Each row was made from one path, in order. Every step used is in the known rows, and no mark comes twice. Write each row's path.
Known rows
supi -> kapif -> gozip -> niza -> besan -> telu: [ -4 -11  22  26  -9   3  -3   2  18   1   3  -7  11 -27  -7   3 -21   6
 -25 -16   2   0]
gozip -> niza: [  2  -2  13  20   8   2   0  -6  12  -2  10  12   3 -21   4   4 -25   4
   0   3   7  -3]
telu -> besan -> niza: [ -6 -11  28   2   1   3   0  -8  15   0  10  -6   3  -1 -13  -5 -15  15
  -8  -7   2  -9]
supi -> kapif: [-12  10  16 -21  -1   7  12   0   2   2   9  -5   2 -10   1  -3  -7  -2
  -1 -12  -6   6]
niza -> besan -> telu -> gozip -> kapif: [ 10   2  -8  12   3 -14   5  -2  -5  -2 -10  -8   3 -19  -7   6  -4   1
  -4  -4   4   5]
gozip -> niza -> supi: [ -1 -15  11  15   2   7   5 -11   4   0  -2  14  -2 -18  18   0  -8  -5
   5   0  -1   8]
besan -> niza -> supi -> kapif: [ -9  -2  25 -14   1  13  13 -10   7   3  10  -2   1 -14  11  -6  -6  -4
   3 -11  -7   9]
kapif -> gozip -> niza -> besan -> telu -> supi: [  6 -22   6  26  -8   1  10  14  13   3  10 -19   2 -10 -20   1 -18  -8
 -36  10   7  -1]
supi -> kapif -> gozip -> niza: [-12  -3  27  13  -1  13   2  -6  -1   1  10  13   5 -23   4   2 -27   6
  -9 -14   3   1]
gozip -> kapif -> besan -> telu: [ -4 -10  -5  16  -8  -2 -12  -1 -18  -2  -8  -2  13 -16 -17   5  -7  13
 -16 -18   5   4]
kapif -> besan: [-11 -17   2   0 -10   9  -3  -3 -26   0  -9   5   6   3  -9  -1  -4  13
   5 -14  -2   2]
niza -> besan: [ -3 -10   8  10  -4   3   9   4  12   4  -6 -10   1  -5   6   2  -3  -4
   4   1  -4  -1]
niza -> gozip: [ -4 -10  12  20  -8   3   3   4   5   7  -1  -3  -7  -1  11   1   2  -4
  -3  -6   2   2]
niza -> gozip -> kapif -> besan -> telu: [ -4 -14   0  24 -11   0 -11   0 -16   1  -8  -3  10 -16 -13   5  -6  11
 -17 -21   5   4]
kapif -> gozip -> niza -> besan -> telu: [  1 -14  17  33  -9   1  -6   2  17   1   0  -6  10 -24  -8   4 -19   7
 -25 -12   4  -2]
supi -> kapif -> gozip: [-19  -1  20 -11 -14  17   3  -1 -18   5   0   2   3  -3   0  -2  -4   3
 -11 -25  -5   5]
gozip -> niza -> supi -> kapif -> besan -> telu: [ -8 -16  18  12 -11   6  -6  -5  -5  -1   1   1  13 -23 -12   0 -16  14
 -18 -24   0   7]
supi -> kapif -> besan -> telu: [ -8 -11  12   5 -13   4  -7   0  -8  -1   0  -5  13 -14 -18  -1 -11  15
 -20 -25  -1   4]
kapif -> gozip: [-11  -8   8   4 -14  12  -6   0 -19   4  -6   5   1   4  -1   0   1   4
 -10 -16  -1   1]
niza -> gozip -> kapif: [ -6   4  -9  17   3   0   5   1 -16   6  -7  -1  -5 -14  13   9   3  -9
   5  -3   6   7]
kapif -> gozip -> niza -> besan: [ -7 -15  20  26  -5  10   6   0  10   4  -2   0   3 -17   8   5 -19   1
  -1  -5   0  -3]
supi -> kapif -> besan -> telu -> gozip -> niza: [  8 -10  26  19   1  -5   3  -8  15  -5   8   7   9 -28 -12   0 -31  17
 -11 -10   5   0]

Which path is each row?
[ 10 -17  16   1 -12 -10   4  -6   2  -4  -7  -4   7 -10 -19  -7  -6  16
 -13 -20  -4   7] | niza -> supi -> kapif -> besan -> telu -> gozip
[  6 -24  16  19  -4   1   4 -13   2  -2  -7  14   2 -21   6  -2 -12   6
  -1  -9  -1   8] | kapif -> besan -> telu -> gozip -> niza -> supi
[ -6 -21  21   2  -3   8   5 -12   6   1  -2   2  -1  -5   7  -6  -2   3
   0  -7  -4   3] | telu -> besan -> niza -> supi
[ -3 -21  24  30  -7  10  -1  -5   4   8   4  -3  -1  -2   6  -1  -7   6
  -1  -9   5  -3] | kapif -> besan -> niza -> gozip
[  5 -11  14  32  -5  -3  -5   2  24  -1   2  -7  10 -26  -7   4 -19   6
 -21  -6   5  -3] | gozip -> niza -> besan -> telu
[  3 -23  10  11   0   7   3 -17 -10   1  -8   6   2  -8   8  -4  -1   4
  10  -5  -1   7] | telu -> gozip -> kapif -> besan -> niza -> supi
[ 11 -12  16   1 -10 -11   2  -4   3  -5  -4  -6   8  -9 -24  -6  -9  18
 -15 -18  -2   4] | supi -> kapif -> besan -> telu -> gozip
[-12  -1  24 -11   1  12  16  -8   5   2   8   6   1 -23  14  -3 -13  -5
   3 -12  -7  12] | gozip -> niza -> supi -> kapif
[ -7 -18  29  23  -7  12   3  -5   4   8   8  -5  -1  -5   6  -2 -10   6
  -1 -13   2  -1] | supi -> kapif -> besan -> niza -> gozip
[  4 -12  11  15   6   4  -3 -14  -9  -1   3   0   7  -6  -9  -1 -13  15
   6  -4   6  -4] | telu -> gozip -> kapif -> besan -> niza
[ -2 -25  13  11  -2  13   0 -16  -6   2  -4   7   2  -4  10  -5  -1   3
   8  -6  -3   5] | kapif -> besan -> niza -> supi
[-15 -15  -4  12  -8   9   0  -2 -37   4 -14   4   3  -6   1   6  -2   7
   8 -17   2   6] | niza -> gozip -> kapif -> besan
[ -3   1  -2  24   7   1   2  -4  -9   6  -1  -3  -3 -15  12   8  -3  -6
   4   0   9   2] | besan -> niza -> gozip -> kapif
[ 11 -14  -4  13  -4  -5   7  13  10   0  11 -20   1  -2 -24  -1  -9  -8
 -34  13   6   1] | besan -> telu -> supi
[ -5 -12  -6   1  -5   0   2  -5 -36  -2 -16   4   6  -5 -10   2  -4  13
   9 -15   0   6] | telu -> gozip -> kapif -> besan
[-11 -12  26  19  -5  12  10   0  11   5   1  -1   4 -21   8   4 -22   0
  -2  -9  -2  -1] | supi -> kapif -> gozip -> niza -> besan
[-14 -19  22  -8  -9  12  10  -9 -20   0  -5   7   6 -13  -2  -5 -13  13
   7 -23  -8  10] | telu -> gozip -> niza -> supi -> kapif -> besan
[-10 -16  24  20  -5  12  15   4  12   5   4  -7   2 -19   4   3 -23  -4
  -8  -2   0  -1] | telu -> supi -> kapif -> gozip -> niza -> besan
[-14 -10  -9   2  -4   7  -1  -4 -40   0 -14   5   6  -6  -5   5  -3   9
  10 -14   1   5] | gozip -> kapif -> besan
[  9 -20   4  25  -3  -3  12  13  20   1  12 -21   2 -12 -19   1 -18  -9
 -32  15   7  -1] | gozip -> niza -> besan -> telu -> supi
[-16  -5  31 -19  -3  13  16  -9   6   3   8  -3   1 -13   5  -8  -8   1
  -1 -17  -9   9] | telu -> besan -> niza -> supi -> kapif
[ -8  -8  25  19  -3  11   3  -1   4   1  14   5   6 -25  -6   2 -31   4
 -22 -10   6   1] | besan -> telu -> supi -> kapif -> gozip -> niza
[ -5 -22  27  23  -7  13   8  -1   6   9  11 -10  -3  -3   1  -3 -11   1
  -7  -6   4  -1] | telu -> supi -> kapif -> besan -> niza -> gozip
[  3 -10   7  22  -8  -4  -5   5  18   1  -3 -13   8 -15  -9   2  -7   3
 -21  -8   1  -1] | niza -> besan -> telu
[  5 -22  -3  12  -9   0   6  12  -2   0   7 -18   4  -1 -28  -1 -10  -2
 -31   6   5   1] | kapif -> besan -> telu -> supi
[ 13  -5  18  18   7  -8   5  -8  18  -5   7  10   2 -21  -3   1 -25  10
  -1   3   6  -3] | telu -> gozip -> niza
